Every row comes from one small tree of marks. The marks that hang from a mark follow it in brackets, in the order of their numbers. Every link used is in the known rows. Which tree was each row made from?
Known rows:
Z376{Z93 Z781{Z75}}: [ 0.48 -1.83  2.88  1.15 -1.24 -0.23  1.40 -4.84 -3.78 -1.71 -3.77 -1.06
 -0.92 -0.76  0.65  5.71 -0.95 -1.30 -2.13  0.76 -0.80 -0.18]
Z93{Z376}: [-1.69 -0.83 -0.99 -2.43  1.13 -3.95  1.82  1.45  1.10 -0.13 -1.87 -0.43
 -0.24  0.50 -2.10 -0.87  2.47  1.05  1.87  0.82 -1.36 -2.53]
Z376{Z93{Z103{Z453}} Z781{Z75}}: [ 1.46  0.00  1.18  1.43  0.44  1.96  0.63 -3.02 -2.13 -0.39 -0.56  0.40
  0.86 -1.41  2.70  4.71 -2.69 -2.14  0.21  1.27 -0.47  1.44]
Z781{Z75 Z376{Z93{Z103{Z316}}}}: [ 0.98  3.09  0.34  1.57 -3.99 -3.72  0.04 -3.52 -2.01 -2.19 -4.87  0.14
 -1.42  0.50  2.62  1.26  0.42 -2.48 -0.04  0.36  5.49  0.38]
Z103{Z93{Z376}}: [-0.23 -0.82 -1.39 -1.00  1.50 -3.91  0.49  0.06  2.55  2.53  0.76  0.58
  1.08  0.34  0.19 -1.46  3.04  3.30  0.03  2.77 -1.93 -2.13]
Z781{Z75}: [-0.24 -1.04  0.96 -1.53 -4.19 -6.71  0.85 -1.84 -2.55 -1.47 -2.65  0.13
 -3.30  0.38  0.98 -0.72  2.73  1.41 -1.13  3.20  1.49 -2.51]
Z453{Z376}: [-2.58 -1.52  0.97 -1.97 -3.03 -3.18  0.66  1.65 -0.07 -1.03 -0.53 -0.62
 -5.37  2.26 -3.75 -0.62  2.92  3.01  0.07  0.31  0.85 -1.48]
Z376{Z93}: [-0.86  0.63 -0.15  0.73 -1.09 -2.10 -0.85 -0.35 -2.39 -1.53 -1.40 -2.66
 -1.18  0.08 -0.59  2.01 -1.01  1.39  0.07 -0.30 -0.79 -2.30]
Z781{Z75 Z376{Z93{Z103{Z453}}}}: [ 2.67  2.04 -0.62  0.68 -4.43 -3.35 -0.26 -2.83 -2.38 -1.85 -2.72  0.46
 -2.66  1.07  4.07  1.66 -0.57 -2.30 -0.15  1.13  4.53  0.26]
Z93{Z103 Z376{Z781{Z75}}}: [-0.91 -2.23  0.45 -0.12  3.24 -2.36  4.44 -2.49  1.37  1.59 -4.50  1.27
  2.49 -1.15 -0.35  3.84  2.49 -2.37  2.47  2.81 -0.03  0.51]
Z376{Z93{Z103} Z781{Z75}}: [ 0.17 -1.20  1.58  2.67  0.92 -0.51  2.27 -4.79 -2.33 -0.03 -4.31 -0.68
  1.01 -1.72  1.18  6.83 -0.86 -2.15  0.11  1.52  0.25  0.85]
Z316{Z103{Z453}}: [-0.79 -0.50 -1.71 -1.89 -0.51 -1.34 -1.19  4.11 -0.84 -0.78  2.79 -1.50
 -1.29  1.04 -0.72 -4.56 -0.73  1.00  1.68 -2.54  0.00 -0.63]
Z93{Z103 Z376}: [-1.96 -0.21 -2.01 -0.63  3.74 -3.88  2.50  1.50  2.71  1.50 -2.38 -0.07
  2.22 -0.56 -1.28  0.26  2.39  0.33  4.43  1.71 -0.14 -1.50]
Z93{Z103{Z316 Z453}}: [-0.50  4.35 -1.72 -0.84  0.04  0.12 -2.03  4.74  0.62 -0.97  3.61  0.94
  2.45 -1.17  0.25 -5.01 -1.06  1.41  3.10  0.15  0.39  0.49]
Z376{Z93 Z781}: [ 0.09 -0.81  1.30  1.76  0.99  1.30  0.60 -1.40 -2.79 -1.26 -2.53 -2.65
  1.05 -1.08 -2.18  5.32 -1.68 -0.88 -0.87 -0.92 -2.41 -0.22]
Z781{Z376{Z93}}: [ 1.21  1.43 -0.92  1.23 -3.58 -3.58  0.04 -0.91 -2.50 -2.68 -4.26 -2.52
 -2.25  1.46 -0.80  2.21  0.04 -1.14 -0.68 -0.95  2.45 -1.40]
Z103{Z316{Z376{Z93 Z781}} Z453}: [ 0.58  0.77  0.58  0.17 -0.11  8.99 -2.24  1.76 -0.72 -1.81  2.33 -0.32
  0.13 -0.38 -0.58 -1.99 -4.59 -2.40 -2.61 -5.20 -1.00  0.82]
Z781{Z376}: [ 1.28  1.04 -1.39 -0.29 -4.16 -6.46  0.65  0.99 -1.86 -2.57 -3.81 -1.46
 -2.01  1.21 -2.28 -0.48  2.25 -0.52 -0.56  0.18  2.86 -1.43]
Z453{Z376{Z93 Z781}}: [-1.72 -2.50  2.73  0.66 -0.56  2.23  1.06 -1.39 -1.29 -1.08 -1.63 -1.71
 -3.40  1.18 -3.91  5.14 -0.03  0.31 -0.93 -1.52 -0.93  0.59]

Which tree is each row?
[-0.27 -2.95  0.20 -0.96  0.40  2.36 -0.92  2.09  1.73  1.71  4.92  0.21
 -1.98  1.87 -1.37 -2.32  0.50  1.42 -0.70 -1.59 -0.94  2.05] | Z316{Z103{Z93 Z453{Z376{Z781}}}}
[-0.28 -1.23 -2.38 -2.16  2.40 -0.53 -1.23  2.91  3.10  2.71  4.59  0.33
  0.66  1.20  1.23 -5.09  0.56  1.74  1.33 -0.99 -1.42 -0.40] | Z316{Z103{Z93{Z376} Z453}}
[ 0.01  0.47 -0.85  0.63 -0.94  0.97 -2.05  0.86  1.83  1.43  1.52  0.24
 -0.18 -0.32 -0.04 -5.32  0.91  1.42 -3.39 -1.32  0.96 -1.73] | Z103{Z93 Z316{Z376}}
[ 1.24  4.17 -0.58 -1.77 -1.69  0.87 -4.21  3.78  0.99 -0.02  7.31  2.22
  1.36 -0.33  1.90 -7.47 -0.27  4.23 -1.07  1.09 -1.57  0.28] | Z103{Z93 Z316 Z453}
[ 0.76  2.01  0.09 -2.05  2.37  4.47 -1.67  2.81  2.84  1.30  5.47  3.38
  4.13 -0.46  0.79 -4.49 -0.23  1.39 -0.47  0.44 -3.63  1.81] | Z103{Z93{Z376{Z781}} Z316 Z453}
[-0.43  4.43 -0.98  0.53  0.74  2.65 -2.77  2.39 -0.29 -0.99  3.01 -0.57
  1.99 -1.08  1.57 -1.85 -3.29  0.95  2.58 -1.17 -0.17  0.22] | Z376{Z93{Z103{Z316 Z453}}}
[-0.90  2.02 -0.36 -1.45  4.68  3.90  0.85  3.73  2.90  0.47  1.88  2.35
  5.33 -1.56 -1.36 -1.70 -0.81 -1.63  3.68 -0.58 -2.05  2.32] | Z93{Z103{Z316 Z453} Z376{Z781}}
[ 1.47  1.02 -0.14  1.81 -3.96 -5.64  1.03 -4.46 -2.51 -1.48 -6.02 -0.52
 -2.49  0.75  2.80  3.56  0.99 -2.43 -0.26  1.55  5.20 -0.40] | Z781{Z75 Z376{Z93{Z103}}}
[ 0.61 -2.51  0.99 -0.46  1.11 -2.52  2.10 -3.33  1.43  2.25 -1.23  2.11
  1.11 -0.43  1.13  1.50  3.27  0.70 -1.65  3.54 -1.81 -0.36] | Z103{Z93{Z376{Z781{Z75}}}}
[-1.63 -2.33 -1.93 -0.60  2.88 -3.24  0.54  0.60  2.77  2.96  0.52 -0.96
  0.87  0.84 -0.60 -2.67  2.59  1.70  1.35 -0.54 -0.55 -1.21] | Z316{Z103{Z93{Z376}}}
[-0.29 -0.21  0.22  3.28  3.19  1.24  1.47 -1.56 -1.33  0.02 -2.88 -2.32
  3.03 -1.95 -1.52  6.33 -1.96 -1.57  1.39 -0.20 -1.48  0.96] | Z376{Z93{Z103} Z781}
[-1.42 -2.62  3.10  1.27 -0.63  0.97  2.25 -4.08 -0.52  0.22 -3.00 -0.17
 -3.25  0.68 -0.81  6.44  0.52 -1.03 -0.19  0.70  1.38  1.45] | Z453{Z376{Z93{Z103} Z781{Z75}}}
[-0.53  1.12  2.16  2.52  0.98  1.77  0.87 -3.88 -1.85 -0.67 -3.02 -0.18
  2.47 -2.17  1.21  4.00 -1.50 -2.39  0.35  0.25  0.53  1.72] | Z376{Z93{Z103{Z316}} Z781{Z75}}
[ 0.39  3.10 -1.07 -2.79  0.79  1.80 -2.85  3.73  3.33  1.34  6.32  3.21
  2.34  0.28  1.86 -7.38  0.32  3.41  0.38  0.89 -2.28 -0.10] | Z103{Z93{Z376} Z316 Z453}
[ 0.33 -1.96 -0.12 -0.01  2.87 -1.10  1.59 -0.74  2.14  2.56 -0.28  0.77
  2.87 -0.59 -1.35  1.24  2.32  1.34 -0.73  2.23 -3.15 -0.17] | Z103{Z93{Z376{Z781}}}
[ 0.34 -0.85 -2.15  1.56  0.75  3.60 -0.79  0.46  0.38  0.30  0.20 -1.68
 -1.79 -0.27  0.96  0.21 -3.41 -1.44 -0.60 -2.88  1.33 -1.73] | Z316{Z376{Z93{Z103{Z453}}}}
[ 0.49 -0.43 -2.12 -1.08  0.05 -1.06 -2.36  2.88  0.82  1.51  5.29 -0.51
 -0.24  0.73  1.51 -4.94 -0.23  2.66  0.19 -0.74 -0.58 -0.17] | Z316{Z103{Z93 Z453}}
[-0.76 -1.61 -1.68  2.78  1.20  1.39  0.43 -1.11  0.34  0.78 -2.87 -2.86
 -1.46 -0.43 -0.72  1.95 -1.80 -1.77 -0.61 -2.57  1.92 -2.41] | Z316{Z376{Z93{Z103}}}
[-0.82 -0.87  0.73  0.41 -0.09  3.47  0.34  1.17 -0.22 -1.14 -1.86 -0.81
  0.32 -0.94 -3.71 -1.97 -0.42 -2.23 -2.54 -3.68  0.34 -0.33] | Z103{Z316{Z376{Z781}}}
[ 1.58 -2.02  2.24 -1.84 -3.03  1.41 -0.64 -1.05  0.42  1.08  4.51  3.30
 -3.85  1.61  1.49 -0.59  1.43  2.62 -3.02  2.74 -0.67  1.58] | Z103{Z93 Z453{Z376{Z781{Z75}}}}
[-1.31  1.99  0.70 -0.87  0.57  3.80 -0.63  3.90  1.50 -0.59  3.46  1.76
  0.65 -0.01 -2.47 -2.12 -0.52  0.43  2.15 -0.85  0.15  2.88] | Z93{Z103{Z316 Z453{Z376{Z781}}}}
[ 0.21  3.13  0.52  1.74  2.66  5.82 -1.21  1.04 -0.74 -0.84  1.77 -0.40
  4.36 -1.95 -0.10  1.71 -4.02 -1.50  1.62 -1.72 -1.90  2.43] | Z376{Z93{Z103{Z316 Z453}} Z781}
[ 1.41 -4.53 -1.61  1.16  1.81  5.26 -0.54  1.09  1.51  2.48  2.86 -0.86
 -0.43  0.45 -0.42 -2.45 -1.62 -2.15 -3.27 -4.32 -0.41  0.87] | Z316{Z103{Z93 Z453} Z376{Z781}}
[ 0.26  1.41  1.84 -1.62 -1.31  5.00 -2.70  3.00  1.88  0.45  6.90  3.10
 -0.47  1.07 -0.72 -4.22  0.21  3.11 -1.99 -0.17 -1.79  2.67] | Z103{Z93 Z316 Z453{Z376{Z781}}}
[ 0.37 -1.28 -0.06 -1.50  2.75  0.42  2.68 -0.37  1.50  1.05 -0.83  2.60
  2.17 -0.90  1.34  1.45  0.45 -2.02  2.36  2.38 -0.99  1.15] | Z93{Z103{Z453} Z376{Z781{Z75}}}
[ 1.82  0.62  0.92  0.31 -6.06 -5.59  0.51 -4.66 -3.73 -2.80 -5.65 -0.76
 -4.23  1.62  2.05  2.74  1.10 -1.90 -2.19  1.00  4.29 -1.28] | Z781{Z75 Z376{Z93}}
